Known rows, with every way that one mark hangs from another:
k_868[k_628 k_837[k_409]]: [ 17 -14   0  -4  18  12  -5  -3 -19   0  -2 -10 -22  -1 -28  -1  12   8
   0   7  -3  17 -18   1  13  11 -18 -12  11 -17  11  12  10  19   8]
k_868[k_628[k_395[k_608]] k_837[k_409[k_448]]]: [ 36 -17  -7   0  29  14 -19  -8  -8  12  -2  -7 -25  -7 -31 -21  22  -7
  -5  -3  -8  10 -15  11  25  18 -18   7   5  -1  16   9   2  11 -11]
k_150[k_883[k_448]]: [  1   2  11   3  19  12   7  -6   7   6   8  18  -8   7  -4  -7 -21  16
 -22 -13  24  13  17  29  18   5 -29  -6   6  -4  -1  27   7  14   8]
k_180[k_564[k_758[k_874[k_608]]]]: [ -9  -3   4   8   9  21   6 -15  19  10  -9  26  -2  24 -14 -23  11  23
   2   5   1  29   2  10   9 -14 -25  -1  25  -4  26  17   5  29  17]
k_564[k_758[k_874[k_608[k_395[k_628]]]]]: [  2  -8  21 -10  15  30   2 -11  13   1  -2  25  -6  29   0 -27   4  23
   0   5  11  10   4  -2  19 -27 -13   1  44  11  20   5   4  18  11]
k_837[k_868]: [  0  -3  13  -4   7   9   1  -5 -14   5   1   8 -18  10  -7  -4 -11   6
 -10   7   8   2  10   7   7   0 -23 -19   2  -1   4   8   1  25  16]
k_180[k_564[k_758[k_874]]]: [-10  -5   0  10   3  19   3 -13  19  -1 -11  15  -6  20 -16 -24  -1  17
   5  -6   6  31   1  15   6  -9 -30   6  24  -8  18   9   9  28  19]
k_395[k_608 k_628]: [ 15   0  25   1  25  29 -10  -8   8   6 -10  12 -33  19  -9 -19 -11   0
   3   1  21  10   9   2  16  -1 -25   9  23  12   0  -5   4  18  -3]
k_564[k_758[k_874]]: [ -6  -5   6  -4  10  13   2  -7   5  -1  -3  23  -5  18 -15 -18   2  21
  -5   1  12  21  12   3  13 -10 -28   0  20  -1  11   9  13  32  23]
k_448[k_409[k_837[k_868]] k_883]: [ 12  -4 -22 -13  11   4  -3  -4 -19  20  12   4  -5  18  -1 -11  -6  16
 -26  -8   0  -2   6  -5   4  -3 -22  -2   3 -14  -3 -21   0   9  21]
k_868[k_628 k_837]: [ 26 -14   1  -1  24  11 -10   0 -15   4   1   5 -16   0 -28 -15  10  10
   0  11  -9  16 -15   6  18  14 -17  -3  12  -7   5  22  12  21   8]
k_837[k_409[k_448] k_868]: [  1  -1   1  -9   2  14  -1 -12 -16  -3  -1  -3 -28   5  -5  -1 -15   2
 -29   1   1   9   9  16   1   0 -27 -27  -5  -5   8   1  -3  17  15]
k_758[k_564 k_874[k_608]]: [ -1  -6 -17   7  11  14   7   9   9  15  -2  14  -3   9 -14 -15  10  23
  -8   0  10  20  -2   9  18   0 -22  -1  12   6  21  23   3  22  23]
k_608[k_395[k_628[k_868]] k_874[k_758[k_564]]]: [ 13  -8   8   4  12  23   1  -9   5  -7  -8  -2  -8   9   2 -13  -7   2
  -8 -42  -4  19 -20   3  13 -13 -17  14  45  -5  24   1  -2  14  -3]
k_837[k_409[k_448[k_883]] k_868]: [ 11  -2  -8 -20   3  13  -1 -15 -10  -2   7  -4 -17   5  -3   1 -13  12
 -32 -15   2   1  12   8   6  -1 -27 -21  -6 -10  -1 -11   1   4  20]
k_564[k_758]: [  3  -7  19   1  19  14   3 -14   4   9  -1  16 -13  22 -12 -16 -10  15
  -3   3   2  19  16   5   2  -9 -32  -4  19  -2   9   4  17  23  13]
k_448[k_409[k_837[k_868[k_628]]]]: [ 11  -8  -9  -8  14   8 -11   3 -30  17   2   1 -12   9  -5 -16  -1   9
 -13   2 -12   9 -10   5   5   0 -12  -4   6 -12  13 -13  -7  23  13]
k_837[k_409[k_448[k_883[k_150]]] k_868[k_628]]: [ 11   0  -6 -35   8  10 -10 -16 -16  -5   2   3 -16  -9  -5  -4  -3  15
 -36 -34  -3  -1   9   4  16  -4 -18 -19  -4 -20  -2  -4   0   7  19]
k_180[k_564]: [ -1  -5   3  19  10  21   6  -7  10   1  -2   4 -26  17 -11 -22 -17   7
   3  -3   0  24   0  22   0   7 -32  -1  13  -8   7  11   5  16   8]
k_628[k_395[k_608] k_868[k_837[k_409]]]: [ 29 -17  12   9  23   8   0  -5 -13  27  -5  -8 -16   2 -30  -5  24 -21
  -3   1  10  -2 -15 -10  14  10 -24   5  11  -8  14  19   7  34 -11]
k_395[k_608]: [  6  -3  13  11  25  16  -8  -6  11  14  -1  18 -28  12 -16 -14 -11  10
  -6   3  19   9  11   0  13   6 -27  -3  10   9   0   7   7  21   3]
k_608[k_395[k_628[k_868]] k_874]: [ 13  -1  21  -3  13  31   1  -3  -5 -14  -6   2 -16  21   6 -13 -20  -1
  -9 -24   0   3 -13   6  21  -6 -12  11  35  -3   5   0  -3  28   5]
k_868[k_628[k_395[k_608[k_874[k_758]]]] k_837]: [ 22 -11   2  -1  36   4 -19 -16 -10   0   0  18 -12  -5 -34 -16  34   7
   4 -24  -6  13 -20  -5  40  14 -14  17  24 -12  17   8  -3  19 -15]
k_758[k_874[k_608]]: [ -8  -2   2  -5  14  15   8   4  -1   3   5  30 -13  16 -12 -14   9  25
 -11  12  13  11   7   4  21  -1 -21 -11  12   0   8  24   1  28  20]
k_150[k_883[k_448[k_409]]]: [ -1   4   7   6  17   9   8  -6  -1  20  12  21  -6  17   1  -4 -24  20
 -29 -25  22  14  15  24   5   3 -29  -8  10 -14  -1   9  -2   6   8]
k_564[k_758[k_874[k_608[k_395]]]]: [ -7 -10   9   1  15  18   3  -9  17   8   7  29   0  23  -6 -23   5  32
  -9   6   9  10   7  -2  15 -21 -15 -11  31  10  19  19   6  21  17]
k_180[k_564[k_758[k_874[k_608[k_395[k_628]]]]]]: [ -1  -8  13   6   8  36   2 -17  27   1 -10  18  -6  32   0 -34   1  18
  10  -2   5  21  -5  10  12 -26 -15   7  48   7  28   5   0  14   7]
k_837[k_409[k_448]]: [  3  -4  -2  -1  12  19   4  -8  -5  -7   4   0 -34   9  -8 -11 -18   8
 -24  -2   0  19   9  18   2   4 -35 -15   2  -6   3   5   5  10  10]
k_564[k_758[k_874[k_608]]]: [ -7  -4  11  -6  16  15   6 -10   6  11  -1  34  -1  22 -14 -16  13  28
  -7  12   8  18  12  -2  16 -15 -23  -8  21   2  17  18   9  32  21]
k_868[k_837]: [ 17 -11  -2   5  19   9  -1  -5 -10   4   3   9 -19  10 -26 -12   1   9
 -10  16   1  13  -1   4  13  11 -29  -6   9  -4  -2  25  16  21  11]
k_883[k_150 k_448[k_409[k_837]]]: [-11   1 -16  -3  18   7  -1  -4  -8  19   6  19 -11  17  -6 -24 -16  17
 -48 -17  16  11  19  18   6  -5 -33   9   7 -17 -13  14  10  19   8]
k_758[k_564 k_874[k_608[k_395]]]: [  0 -13 -19  15  10  16   5  10  22  12   6   9  -3   9  -6 -21   2  27
 -10  -5  11  12  -8   8  18  -6 -14  -4  21  14  22  25   1  10  18]
k_409[k_448[k_883] k_837[k_868]]: [ 22  -3 -34 -18  14  10 -10  -9  -9   1   9   4 -12   2  -4 -24 -11  10
 -37   3 -11  -1  12  16  17   2 -25   2  -8   2  -3  -1   9  10  21]

Rows:
[ 28 -11  -6  -1  13  14   0  -8 -20   7  -4  -5 -21   0 -23  -4   2 -11
 -33   9 -11  14 -11   9   2   8 -30 -13   3 -13   7  28  13  27   7]
k_628[k_868[k_837[k_409[k_448]]]]
[ -5  -9 -15  16  13  10   1 -10  17  -9   7   4  -9   6  -5 -13 -12  25
 -13 -40   0  23  -9   7  15  -5 -21   2  30  -4  18   3   0   0   6]
k_608[k_395 k_874[k_758[k_564]]]
[  0   3 -13  -1  12   3  -1  -5 -14  24   7  11   2   9   5  -5 -16  10
 -38 -11  16   5   9  22  10  -4 -20  -7  -1 -11   5   5  -6  17  14]
k_150[k_883[k_448[k_409[k_837[k_868]]]]]
[ 15 -10  -3   9  30   8 -13  -7   6   9  -4   5  -7  -4 -21 -19  22   9
  12 -48  -4  21 -17   5  33   9 -15  26  25  -5  31  -6  -8  12 -11]
k_868[k_628[k_395[k_608[k_874[k_758[k_564]]]]]]
[ 29  -9  -4   3  34   9 -20  -5 -10   5  -6   6  -9   1 -32 -15  24   3
   7 -17  -4   6 -21   2  45  20  -8  25  13  -4  10   6  -3  27  -4]
k_868[k_628[k_395[k_608[k_874]]] k_837]
[  4  -2  13  -8  17  12 -13  -8 -18   3 -11  -9 -12   1 -13   6  15  -2
   6 -30   7  -3 -14  -1  34   7  -2   3   5 -11  21 -20 -20  30   1]
k_837[k_409 k_868[k_628[k_395[k_608[k_874]]]]]
[ 19 -16  -5 -10  18   7  -5   8 -30   8   6  -7 -11  -1 -11 -30  14  -6
   6   8 -15  -2  -8  15  23   6 -12  12   3  -2  21   3  -3  28   4]
k_409[k_837[k_868[k_628[k_395]]]]
[ -5  -2  17  -6  16  25   0 -16   2 -27   6  17 -25  19   2 -18 -14  18
  -7 -28   5  15  -3   3  20 -11 -19   2  45  -6   6  -8  -4   3  -3]
k_608[k_395[k_628] k_874[k_758]]
[ 32  -7 -31 -25  18  12 -19  -5 -16   0   7   1 -10  -7  -5 -25  -2  12
 -26  -1 -22   3  -2  17  22   4 -14   4  -4  -1   5  -3   4  11  18]
k_409[k_448[k_883] k_837[k_868[k_628]]]
[ 20 -12   8   1  12  11   7  -3 -20  10  -5  -8 -17   4 -25   6   9  -8
 -16  10   1  10 -15  -5   3   6 -27 -15  11 -18   8  25  14  33   7]
k_628[k_868[k_837[k_409]]]
[ 18 -12   2   3   9  29   7  10   9  14  -9   4  -1  12   1 -22   7   3
  -5  -7   7   7 -19   5  16 -14  -9   8  36  12  28  22  -2  24   9]
k_758[k_564 k_874[k_608[k_395[k_628[k_868]]]]]
[ 20 -16  21   4  18  26  10  -7   8  18   0   9 -12  11   1 -22   5   3
  -5 -11  -5  14 -13  -2   0 -20 -19  -3  45   6  32  19   1   7 -12]
k_874[k_608[k_395[k_628[k_868]]] k_758[k_564]]
[ 12  -3 -20 -28  15   1 -13  -5 -24  16   7  11  -3   4  -4 -17   3  20
 -30 -28  -5  -4   3  -9  14  -6 -14   1   5 -24  -4 -14   0  11  20]
k_448[k_409[k_837[k_868[k_628]]] k_883[k_150]]
[ 19  -5 -25 -21  15   7  -4 -18  -4  -5   6   7 -19  -1 -22  -9   0  15
 -47 -20   2   6  12  -1  16   3 -36  -9   0 -20 -16  16  19   0  17]
k_868[k_837[k_409[k_448[k_883[k_150]]]]]
[ 15   0 -37 -20  23  10  -6  -8   1  -5  13  18 -20   2  -9 -37 -14  17
 -47 -15  -6   6  23  11  20  -2 -37  12   0  -5 -18  12  21   4  18]
k_409[k_448[k_883[k_150]] k_837]
[ 15  -3   9   1  32  15 -13  -2  -4   1  -2   9 -15   8 -17 -18   9   6
  10 -28   0   6  -9   7  39  15 -10  24  14  -2  12  -7  -9  26  -3]
k_868[k_628[k_395[k_608[k_874]]]]
[ -6 -12  20   5  22  14   8 -13  10   5  22  30 -24  15  -5 -21  -2  30
 -13   4   2  10   6  -2   3 -12 -23 -25  32   2  14  22   2   0  -5]
k_874[k_608[k_395] k_758]
[  5  -2 -26 -15  19   4   2  -4  -8  13  15  17 -12  17  -6 -25 -10  23
 -37 -26   5   4  17  -8   8  -5 -34   9  10 -22 -17  -8  12   3  18]
k_448[k_409[k_837] k_883[k_150]]
[ 20 -11  22  -3  22   9 -14  -3 -12  20  -2   4 -15   0 -15 -17  14  -4
  12  -6   5  -6  -3   5  24   8  -8   2   6   7  19  -1 -10  27  -5]
k_837[k_868[k_628[k_395[k_608]]]]
[ 12   2 -13 -19  18  11  -2 -13   5  -5  12  24 -21   6  -8 -25 -18  21
 -42 -27   1   6  27  11  16   1 -36   0   1  -8 -20  12  16   1  17]
k_409[k_448[k_883[k_150]]]
[ 11 -11  22  -6  16  11 -10  -5 -15  17  -5 -10 -19  -1 -14  -4  16  -6
  11 -11  10  -6  -8  -1  19   4  -9  -6   5  -3  23 -10 -13  24  -5]
k_837[k_409 k_868[k_628[k_395[k_608]]]]
[ 22 -13  19   4  32  14 -10   1  -1  16   4   8 -22   5 -19 -27  10   1
  16  -9   3   4  -3   7  25  13 -16  14  14   6  14   4  -2  19 -10]
k_868[k_628[k_395[k_608]]]
[ -9   5  10   4  26  12 -10 -20   8  -5  -1  30 -24  10 -15  -4  -2  21
 -15 -24  15  19   5  -7  24   1 -26  -2  21  -6   4  -1  -2  19  -1]
k_395[k_608[k_874[k_758]]]
[ -5  -3 -12   8  15   8   3  -9   4  -6  -1   8 -10   6 -13  -7  -2  21
 -12 -35   0  30  -3   7  16   2 -30   5  21 -12  16   2   3  11  10]
k_608[k_874[k_758[k_564]]]
[  1  -7  17 -13   6  13  -3  -3 -23   1  -5  -9 -20   0  -8   6   0   7
  -1  -3   2   7  -8   3   7   1 -11 -25   6 -14  17  -5  -6  25  13]
k_837[k_409 k_868[k_628]]
[ 12  -9  30 -10  13  30   5  -8   6  10  -8  24   0  26   1 -23   9   9
  -4   4   5   5  -4  -6  14 -29 -11   2  46   8  25  16   4  34   8]
k_564[k_758[k_874[k_608[k_395[k_628[k_868]]]]]]
[-15   3  10  -2  13   8   3 -10  -4  20   5  27 -13  21  -6 -13 -19  20
 -43 -28  23  10  24  18   1  -2 -33  -4   9 -19 -16  15   5  16   7]
k_883[k_150 k_448[k_409]]
[ 12  -4 -25  -6  13  12 -10  -5 -15   0   2   5 -22   2  -5 -26 -14   0
 -33  17 -12   7   9  23  12   1 -26  -5  -7   7   5  10   5  23  16]
k_409[k_448 k_837[k_868]]
[  2  -5 -13  -2  10   6  -2  -1 -24  18   4   4 -14  18  -3 -13  -9   6
 -23   7  -1   5   3   3   0  -3 -23  -8   4  -9   5 -10  -3  22  16]
k_448[k_409[k_837[k_868]]]
[ 18   1  12   5  23  23  -9 -15   6   9 -23   8 -11   5 -11  -6   5  -6
  -6 -38   7  23 -15  -6  19  -7 -22  20  36  -3  22  -5  -2  27  -8]
k_395[k_608[k_874[k_758[k_564]]] k_628[k_868]]
[ 27 -17  17  -1  11  26   3  -5 -12   0  -6 -16 -22  11 -11  -6  -1 -13
  -8   4   5   3 -22  -6   6  -7 -17  -5  34  -8  10  13   9  20  -1]
k_608[k_395[k_628[k_868[k_837[k_409]]]]]
[ 10   6  32  -8  25  24  -9 -19  -4  -3 -16  23 -22  12  -8  -5   3  -3
 -10 -26  10  15  -7 -10  22  -7 -22  11  37  -8  10  -3  -5  33 -11]
k_395[k_608[k_874[k_758]] k_628[k_868]]
[  2   1 -12 -22  12  13   3 -15   2  -8   9  10 -25   5  -8 -12 -16  19
 -42 -32   6   7  23   5  10  -2 -37 -10   0 -18 -14   2  12  -1  17]
k_837[k_409[k_448[k_883[k_150]]]]
[-13   2 -12  -9   8   3  -6  -9 -19  23   0  16  -6  12  -1 -13 -13  11
 -52 -14  16   0  19  16   5 -10 -25  -3  -2 -16  -8  11   1  27  13]
k_883[k_150 k_448[k_409[k_837[k_868]]]]
[  2  -9  32  -6  23  26   6 -15   5  -2  13  26 -28  22   1 -25  -2  20
  -4   3   3  11   5  -2   7 -18 -21 -14  45   5  15   9   0  -3 -12]
k_874[k_608[k_395[k_628]] k_758]
[  2  -9   2   8  21  10  10  -8   9  20   6  19 -13   9 -14 -14  10  22
  -8  -3  -1  27   3   3   2  -6 -31 -12  21  -1  25  19   7   4   1]
k_874[k_608 k_758[k_564]]
